In the rows, zero is written as 128.
Known rows, with every step that occurs:
bozu > seba: [135  96 129 128 106 119 119 120 114 138  90 109  83 142 157 129 157 135
 130  85 134 136 123 118 144]
gigaz > robeg > detetil > dini: [106  50 131 132  99 128  91 115 107 150  67  89 126 132 133 115 178 132
 185  90 220 175  53 131 133]
dini > detetil > robeg > deva: [118  84 123 131 106  92 145 146 131 130  98  94 111 161 116  96 190 172
 135  72 152  96 133 120 201]
detetil > robeg > gigaz > dini: [126 102  95 138 116  93  99 163 121 126  74 127 121 159 169 121 189 133
 119  87 170 134 110 138 177]
seba > bozu > dini > gigaz: [112  98 152 125  73 106  89 118 128 188  99 175 144 142 152 128 177 100
 147  70 174 195  73 154 170]
robeg > gigaz: [122 103 129 121 115  92 114 133 118 144  68 101  99 140 161 140 175 132
 163  77 153 128 110 127 157]
robeg > bozu > seba: [126  72 151 139 111 120 128 132 120 133  86 108  89 131 140 115 165 143
 128  93 152 118 124 117 145]
detetil > robeg: [115  99 113 122  95 124  99 139 110 136  76 110  94 173 162 114 172 148
 136  84 151 142  97 127 182]
robeg > bozu > dini: [118  62 152 132  92 127 104 144 129 145  67 146 125 136 120 104 171 116
 161  93 152 149 107 110 170]
robeg > gigaz > dini: [127  95 123 127 122  81 108 156 129 138  64 133 122 139 170 134 183 114
 141  79 160 129 104 130 164]
seba > detetil > robeg: [126 114 133 110 106 128  99 146 110 132  74 130  95 164 158 117 191 135
 146  68 148 154 109 137 162]
robeg > detetil > dini > gigaz: [112  88 134 155  85 118  81 123 104 182  98  82 157 158 149 138 148 154
 140  65 230 187  48 145 141]
robeg > detetil: [116  75 146 112 103 136 109 136 119 152  79  84 103 141 118 114 168 151
 172  81 166 147  92 119 148]
seba > bozu > dini: [117  86 147 114  87 113  90 128 120 160  69 170 108 125 134 119 189  91
 169  85 146 181  96 141 164]
detetil > robeg > deva: [104  95 111 135 103 120 115 158 108 135  65  97 107 153 139 104 178 175
 131  57 138 129 125 147 183]
seba > detetil > dini > bozu: [120 136 125 150 115 108  77 127  98 164 103 120 144 128 165 147 163 112
 134  79 177 193  79 153 129]
gigaz > robeg > deva: [ 94  60 138 114 113 113 130 134 127 139  54 115 108 123 141 104 193 144
 175  56 146 126 100 136 167]
gigaz > robeg > detetil: [108  50 147 102 108 137 115 122 124 146  79  96 108 133 119  99 186 134
 194  93 185 147  77 118 147]
seba > detetil: [125 106 158 101 110 120 108 139 119 140  64 138  95 144 156 131 185 119
 170  61 140 152 105 129 148]
bozu > seba > detetil > dini: [147 110 130 148 106 113  98 122  92 137  80 121 102 133 164 148 168 121
 133  68 167 176 110 138 112]
detetil > dini > gigaz > robeg: [ 98  77 128 140  82 101  88 103 114 172  83 125 150 161 191 137 167 121
 151  68 223 181  30 144 161]
detetil > robeg > bozu: [104  75 135 129 104 129 105 150 116 130  72 108  98 162 147  98 181 155
 135  91 169 127 101 130 183]
dini > bozu > seba > detetil > robeg: [144 147 103 151 120 132 107 126 102 142 147 114 122 141 148 119 170 136
  89  95 143 164 135 139 133]
gigaz > robeg > detetil > dini > bozu > seba: [125  84 104 171 117 131  99  97  99 161 144  71 148 105 123 118 153 131
 131 118 213 185  81 135 106]
gigaz > dini: [116  85 138 116 105 106  99 156 132 139  61 150 116 151 170 122 178 115
 137  78 147 139  82 122 175]
detetil > dini: [111  93 124 138  93 106  80 126  98 151  55 110 109 152 174 146 161 130
 153  75 177 168  69 133 152]

Rows:
[129  75 161 112  91  84 121 118 144 154 100 168 113 130 108 112 198  91
 173 102 158 150 106 114 182]
seba > bozu > dini > detetil
[131 127  96 180 108 108  89 109  91 159 128  94 133 125 163 143 135 130
  94 103 172 178  96 138 124]
detetil > dini > bozu > seba
[138  69 137 145 109 104 149 128 135 118 130  99  96 161 116  91 181 158
 110 116 174  93 140  99 180]
dini > detetil > robeg > bozu > seba
[135 119 109 158 123 110 105 136 121 149 138 133 135 126 161 122 153 117
  79 105 143 148 112 130 146]
gigaz > dini > bozu > seba
[139 113 117 144 120 127 131 151 100 122  91 109  98 134 131 106 188 168
 110  46 128 137 164 151 142]
bozu > seba > detetil > robeg > deva
[135  88 151 158 114 117 105 129 101 132  73 121 108 123 148 134 177 128
 130  75 186 162 113 140 111]
robeg > bozu > seba > detetil > dini
[157 144 116 156 151  88 116 143 120 145 138 137 148 104 156 138 176 102
  94  92 155 151 142 145 117]
robeg > gigaz > dini > bozu > seba > detetil
[116 108 128 126 115 123 116 163 106 129  64 117 107 144 135 108 198 161
 141  40 138 138 135 155 163]
seba > detetil > robeg > deva
[113  57 155 138 101 115 135 104 135 155 115 124 128 140 161 107 173 136
 127  84 199 133  85 128 151]
dini > gigaz > robeg > bozu > seba
[118  69 125 142  88 137  96 149 120 136  77 137 126 156 119  87 177 132
 138 100 160 152 113 116 185]
detetil > robeg > bozu > dini
[135 143 102 167 132 129 124 144 101 139 140 100 132 121 125 107 173 161
  83  67 132 149 162 158 138]
dini > bozu > seba > detetil > robeg > deva
[133  98 156 167 102 108 104 121 105 161 106 126 146 141 167 141 166 137
 106  61 213 173  90 153 119]
robeg > bozu > seba > detetil > dini > gigaz
[124 108 141 129 102 110  82 134 100 145  53 130 113 142 169 149 179 116
 161  58 177 180  82 142 133]
seba > detetil > dini
[ 99  77 144 111  90 109 114 109 134 170  93 133 131 160 180 124 174 124
 159  69 187 151  51 132 174]
dini > gigaz > robeg
[118  66 148 126 105 102 135 140 141 124 104 105 103 169 121  90 190 152
 139 109 180  95 111 104 200]
dini > detetil > robeg > bozu
[153 157  91 161 137 108 116 129  99 141 150  98 127 125 149 129 172 135
  92  97 157 155 156 146 125]
dini > bozu > seba > detetil > robeg > gigaz
[131  59 171 117 125 127 137 120 128 122  86 137  94 116 137 102 203 116
 161  86 169 131 119 125 128]
gigaz > robeg > bozu > seba > detetil
[145 132 127 147 133 114 108 143 122 144 136 152 140 119 155 127 170 102
  91  90 142 161 123 139 130]
gigaz > dini > bozu > seba > detetil
[140  73 143 121  88  95 127 124 145 145 100 143 126 154 110 112 172 108
 169 100 145 134 115  82 188]
bozu > dini > detetil
[141 121 132 160  95 105  98 112  97 166 108 125 139 151 182 158 158 130
 108  51 198 187  88 150 119]
bozu > seba > detetil > dini > gigaz
[126  94 145 142  86 134  95 144 125 159 103 162 164 163 132 100 183 125
 126  68 189 176 102 138 170]
seba > detetil > robeg > bozu > dini > gigaz
[143 139 133 140 125 121 114 121 111 152 136 120 118 119 146 133 160 119
 112  87 136 162 130 135 120]
dini > bozu > seba > detetil
